What can hang from each mark:
j_112: j_305
j_882: j_414
j_305: j_112
j_284: j_414
j_414: j_161 j_284 j_504 j_882
j_507: j_288 j_414
j_161: j_414
j_504: j_112 j_414

Each row was made from one small tree. The marks that hang from a mark follow it in brackets, in the order of their numbers. Every link used is in the known rows. Write each row's tree.
Known rows:
j_882[j_414[j_284 j_504[j_112]]]: [ 1.07  0.94  0.41 -1.85  0.25 -1.63  0.67 -0.20  1.75  0.60 -2.60  0.59
  1.24  0.39 -0.94 -0.90 -0.51  0.21 -0.80  1.11  4.12]
j_161[j_414]: [-1.76 -0.02 -0.86  5.88 -0.44  0.64 -0.59  1.32 -2.81 -0.43  2.08 -0.06
  1.04  0.24 -2.06 -1.46  1.11 -1.09 -1.35 -0.44  1.98]
j_161[j_414[j_284 j_882]]: [-0.93  0.19 -0.97  1.56 -0.38  0.16  0.52  0.83 -2.35 -0.14 -0.73  0.99
  1.28  1.66  0.79 -2.37  1.16 -0.23 -0.70 -0.11 -0.56]
j_284[j_414[j_161 j_504]]: [ 0.29  0.90  0.09  1.98 -0.14  0.58 -1.04 -0.31 -0.25 -0.16  1.12  0.28
  0.76 -1.09 -1.12  0.09 -0.73  0.20  0.40 -0.36 -1.78]
j_161[j_414[j_284 j_504[j_112] j_882]]: [-1.49  0.93  0.03 -2.76  0.82 -0.52  1.51  0.19  1.20  0.45 -2.99  0.75
 -0.23  0.81 -0.91 -2.63  0.05 -0.03 -1.04  0.14  0.81]
j_414[j_161 j_284 j_882]: [ 0.09  0.30 -0.50  1.64 -0.72 -0.42  0.03 -0.44 -2.59 -0.44  0.28  1.12
 -0.55  1.58  4.64 -0.12  0.22  0.20  0.23 -0.98 -3.14]
j_507[j_288 j_414]: [ 0.48 -1.39 -0.22  5.35  0.31  1.97 -1.90  1.61 -1.38 -0.65  3.59 -1.86
 -0.10  0.05 -2.01  1.31  2.10  0.40 -1.21  0.47  0.47]
j_507[j_414]: [ 0.10 -1.90  0.09  6.43  0.20  1.69 -1.67  1.68 -1.10 -0.69  4.05 -1.15
  1.58  0.58 -1.56  0.75  1.16 -0.65 -0.67  0.02  0.29]
j_504[j_112 j_414[j_161 j_284 j_882]]: [ 1.16 -1.59  0.47 -0.74  0.04 -0.68  0.11 -0.77 -0.35 -0.42  1.02  0.65
 -1.53 -1.43  2.02  1.73 -0.55  0.35  0.35  0.14 -4.09]
j_882[j_414[j_504[j_112]]]: [ 0.64  0.37  0.64  1.31  0.53 -1.36  0.42  0.01  0.97  0.91 -0.96  0.32
  0.85 -0.37 -1.40 -0.11 -0.38  0.80 -0.76  0.38  4.83]
j_161[j_414[j_284 j_504 j_882]]: [-1.12  1.33 -0.54 -0.55  0.15  0.27  0.99  0.99 -0.04  0.43 -2.61  0.89
  1.68  1.93  1.04 -3.24  0.88  0.47 -0.50 -0.03  0.77]
j_882[j_414]: [ 1.01 -0.49 -0.11  5.16 -0.87 -0.64 -0.37  0.70 -2.76  0.41  1.77  0.42
  2.48  0.49  0.41  0.15  0.72  0.50 -0.24  0.03  3.28]
j_305[j_112]: [-0.24  3.20 -0.66  4.29 -0.83 -0.08 -1.78 -0.31 -1.63 -0.04  2.95  0.46
  0.38  2.05 -1.40 -0.16  0.55 -0.61 -0.27 -1.84  3.79]
j_504[j_112 j_414[j_284 j_882]]: [ 1.64 -1.10  0.43 -1.26  0.58 -0.61 -0.17  0.14  1.02  0.18  0.25  0.65
  0.28 -0.43  0.93  1.26  0.31  0.73  0.47  0.63 -1.66]
j_882[j_414[j_161 j_504]]: [ 0.44  0.31  0.28  3.77 -0.88 -0.61  0.35  0.03 -1.58  0.25  0.43  0.40
  0.82 -0.45  1.60 -0.32 -0.38  1.02 -0.06 -0.16  2.49]
j_284[j_414[j_161]]: [ 0.38 -0.46 -0.13  3.65 -0.78  0.53 -1.43 -0.55 -2.56 -0.74  3.02  0.46
  0.55 -1.25 -1.29  1.19 -0.44 -0.45  0.09 -0.59 -2.85]
j_284[j_414[j_504[j_112[j_305]] j_882]]: [ 0.17 -0.39  0.41 -5.81  0.63  0.02  0.60 -0.87  1.40  0.94 -1.71 -0.22
  0.42 -0.92 -2.31  1.09 -0.94  0.01  1.62 -0.09 -1.37]
j_284[j_414[j_161 j_504 j_882]]: [ 0.59  0.64  0.46  0.59  0.30  0.34 -0.12 -0.18 -0.62  0.46 -0.10  0.95
  1.02 -0.44  1.17  0.00 -0.60  1.30  1.22 -0.69 -3.26]
j_504[j_112 j_414]: [ 0.79 -1.57  0.51  3.14  0.54 -0.21 -1.37  0.38  0.54 -0.24  3.19 -0.40
 -0.17 -1.87 -1.88  2.18  0.25 -0.22 -0.37  0.57  0.95]
j_504[j_112[j_305] j_414[j_284]]: [ 0.56 -2.00 -0.42 -4.09 -0.75  0.09 -0.66 -0.47  1.37 -0.71  1.20 -1.16
 -0.95 -1.34 -1.63  2.02 -0.06 -1.76  0.69  1.35  0.09]
j_882[j_414[j_161 j_284 j_504]]: [ 0.94  0.84 -0.12  0.69 -1.17 -0.67  0.64 -0.25 -0.34 -0.04 -1.18  0.69
  0.83  0.40  2.17 -1.19 -0.41  0.67 -0.16  0.48  1.72]
j_161[j_414[j_504[j_112]]]: [-2.19  0.72 -0.13  1.91  0.89 -0.08  0.30  0.65  0.78  0.12 -0.50 -0.25
 -0.59 -0.48 -3.40 -1.61  0.05 -0.76 -1.63  0.02  3.39]
j_112[j_305]: [-0.89 -0.63 -0.89  1.43 -1.25  0.62 -0.79  0.30 -2.16 -0.36  2.14 -1.10
  0.19  0.92  0.21  1.04  0.69 -1.57  0.59 -0.58  1.29]
j_882[j_414[j_161 j_284 j_504[j_112]]]: [ 0.79  0.41  0.42 -1.38 -0.36 -1.58  0.98 -1.00  0.62  0.09 -1.95  0.64
 -0.69 -0.72  0.34 -0.56 -1.22  0.18 -0.74  0.72  1.79]

Write each row's tree:
[ 1.25 -1.23  0.19 -0.34  0.36 -0.40 -1.05  0.01  1.41 -0.56  1.64 -0.20
  0.12 -0.98 -1.36  1.40  0.24 -0.83 -0.38  1.22  0.09]	j_504[j_112 j_414[j_284]]
[ 0.25 -2.39 -0.15 -1.24 -0.50  0.28 -0.71 -0.13  0.40 -0.40  2.91 -1.53
 -0.97 -2.13 -2.10  2.81 -0.06 -1.69  0.90  0.57  0.71]	j_504[j_112[j_305] j_414]
[ 0.37  0.20  0.71 -1.64  0.86 -0.53  0.23 -1.21  0.53  0.52 -0.98  0.88
 -0.62 -1.60 -1.02  0.74 -1.41  0.97  0.58 -0.79 -3.21]	j_284[j_414[j_161 j_504[j_112] j_882]]
[-0.26  0.94  0.27 -2.35  0.57 -1.28  0.90 -1.09  0.83  0.11 -2.33  0.98
 -2.16  0.53  2.79 -0.27 -0.76  0.55 -0.19 -0.68 -1.85]	j_414[j_161 j_284 j_504[j_112] j_882]
[ 0.67 -0.60 -0.08  2.68 -0.44  0.23 -0.67 -0.42 -3.21 -0.01  1.83  1.09
  0.91 -0.68  0.77  1.01 -0.37  0.92  0.89 -1.00 -4.68]	j_284[j_414[j_161 j_882]]
[ 1.12 -0.85 -0.29  2.35 -1.05  0.44 -1.27  0.07 -0.86 -1.13  2.89 -0.11
 -0.23 -0.82  1.98  1.17  0.08 -0.61  0.32  0.65 -2.13]	j_504[j_414[j_161 j_284]]
[-0.25 -0.88  0.11 -2.10 -1.15 -0.81  1.36 -1.23 -0.59  0.28 -0.61 -0.79
 -1.75 -2.04 -0.33  0.96 -1.45 -0.71  0.49  0.11  2.38]	j_882[j_414[j_161 j_504[j_112[j_305]]]]
[-0.39  1.76 -0.41  0.91 -0.42  0.01 -0.37 -0.22  0.10 -0.73 -0.61  0.24
 -0.63  1.11  2.20 -1.04 -0.23 -0.34 -0.44 -0.21  0.12]	j_414[j_161 j_284 j_504]
[ 1.49 -1.18  0.11  1.18 -0.68  0.13 -0.26  0.17 -1.35 -0.61  1.83  0.76
  0.17 -0.50  4.27  1.04  0.26  0.97  1.04 -0.02 -3.81]	j_504[j_414[j_161 j_284 j_882]]
[-1.41 -0.08  0.08 -2.88 -0.17 -0.47  1.30 -1.44 -0.29  0.28 -1.02 -0.71
 -2.77 -0.72  1.85  1.09 -1.04 -0.08  1.04 -1.24 -1.16]	j_414[j_161 j_504[j_112[j_305]] j_882]
[ 0.18  1.59  0.33 -3.30  1.21 -1.22  0.49 -0.21  1.98  0.75 -3.09  0.82
 -0.06  1.74  1.40 -0.86 -0.06  0.64 -0.21 -0.26  0.37]	j_414[j_284 j_504[j_112] j_882]
[-0.48  0.43 -0.20 -6.80  0.06 -0.65  1.10 -0.78  1.89  0.49 -3.30 -0.41
 -0.76  1.38  1.33 -0.27 -0.43 -0.63  0.87 -0.05  0.12]	j_414[j_284 j_504[j_112[j_305]] j_882]
[-2.76 -0.13 -0.55 -2.13 -0.03  0.40  0.90 -0.10  0.63 -0.03 -0.88 -1.38
 -1.33 -0.97 -4.07 -1.00 -0.37 -2.05 -0.64 -0.02  3.25]	j_161[j_414[j_504[j_112[j_305]]]]
[-0.06  0.44  0.57 -0.24  0.64 -0.23 -0.53 -1.05  0.95 -0.06  0.41  0.41
 -1.03 -2.24 -3.17  0.95 -1.50 -0.39 -0.30 -0.28 -1.39]	j_284[j_414[j_161 j_504[j_112]]]
[ 0.36  0.00 -0.05 -5.75 -0.83 -1.04  1.31 -0.72  1.74  0.43 -2.95 -0.48
  0.39  0.02 -1.45 -0.30 -0.69 -0.81  0.28  1.14  3.87]	j_882[j_414[j_284 j_504[j_112[j_305]]]]
[ 0.85  0.44  0.88 -2.12  1.53 -0.58 -0.02 -0.40  1.65  1.11 -1.32  1.01
  1.38 -0.63 -1.93  0.38 -0.57  1.30  0.51 -0.14 -1.26]	j_284[j_414[j_504[j_112] j_882]]
[ 0.31  1.88 -0.04 -1.10  0.47 -0.27  0.21  0.56  0.98  0.56 -2.43  0.88
  1.51  2.91  3.37 -1.67  0.65  1.08  0.39 -0.22  0.38]	j_414[j_284 j_504 j_882]
[-0.31  1.05  0.63  0.23  1.43 -1.04  0.29  0.10  1.10  0.95 -1.38  0.52
 -0.22  0.81  1.15  0.07  0.06  1.13 -0.07 -0.84  1.06]	j_414[j_504[j_112] j_882]
[-1.59  1.70 -0.62  0.45 -0.13  0.56  0.21  1.01  0.67 -0.26 -1.44  0.33
  1.32  1.48 -1.19 -2.97  0.69 -1.09 -1.31  0.50  2.66]	j_161[j_414[j_284 j_504]]
[-0.16 -0.44 -0.08  1.91  0.01  1.70 -0.68  0.79  0.95 -1.15  1.21 -0.74
  0.07  0.78  0.10 -0.56  0.05 -0.60 -0.46  0.49 -1.44]	j_507[j_414[j_161 j_284 j_504]]
[ 0.81 -1.49 -0.19  1.32 -0.15  1.53 -0.26  0.33 -1.94 -0.89  1.30 -0.85
 -1.29  0.46  1.94  0.83  1.43  0.98 -0.50  0.19 -4.44]	j_507[j_288 j_414[j_161 j_284 j_882]]
[-1.59  0.96 -0.19  2.53  0.44  0.46  0.68  1.37 -0.76  0.71 -0.85  0.53
  1.37  1.11  0.64 -2.54  0.88  0.96 -0.30 -0.66  1.72]	j_161[j_414[j_504 j_882]]
[-0.09 -0.21  0.15 -4.71  0.26  0.37 -0.21 -0.75  1.90  0.29 -0.47 -0.85
  0.22 -1.47 -4.68  1.17 -0.98 -1.28  0.91  0.47  0.41]	j_284[j_414[j_504[j_112[j_305]]]]
[ 0.00  1.50 -0.10 -0.21 -0.17 -0.30  0.50 -0.22 -0.35  0.04 -1.60  0.94
 -0.33  1.66  4.75 -1.06 -0.04  1.04  0.58 -0.75 -1.51]	j_414[j_161 j_284 j_504 j_882]
[-0.63 -1.94  0.64 -2.68  0.79  1.10  0.57  0.55  1.74  0.45 -0.12 -1.70
 -0.55 -0.17 -1.76  0.98 -0.10 -0.28  0.94  0.05 -0.44]	j_507[j_414[j_504[j_112[j_305]] j_882]]
[ 0.99  0.12  0.19 -1.31  1.02  1.53 -0.25  1.50  1.43  0.14 -1.27 -0.90
  0.48  1.68  0.73 -0.29  1.88  1.93 -0.34  0.78 -1.01]	j_507[j_288 j_414[j_284 j_504 j_882]]
[ 1.82 -0.81  0.01  0.22 -0.03  0.11 -0.69  0.87 -0.07  0.10  1.26  0.77
  1.96  0.77  2.86  0.68  1.04  0.94  1.11  0.57 -1.57]	j_504[j_414[j_284 j_882]]
[-1.77  0.07 -0.17 -1.69 -0.52 -0.12  0.38 -1.25  0.21 -0.39 -0.04 -1.35
 -3.03 -1.13 -0.34  1.33 -1.21 -1.69  0.12 -0.64  0.59]	j_414[j_161 j_504[j_112[j_305]]]
[ 0.29 -0.58  0.45  2.79  0.75  1.67 -0.15  0.86 -0.58 -0.18  1.10 -1.45
 -1.38 -0.18  1.65  0.82  1.26  2.31 -0.09 -0.24 -2.50]	j_507[j_288 j_414[j_161 j_504 j_882]]
[-2.38  0.30 -0.84 -5.40 -0.47  0.28  1.13 -0.37  1.60 -0.42 -2.59 -1.05
 -0.99  0.02 -3.64 -1.81 -0.40 -2.58 -0.68  0.77  2.36]	j_161[j_414[j_284 j_504[j_112[j_305]]]]
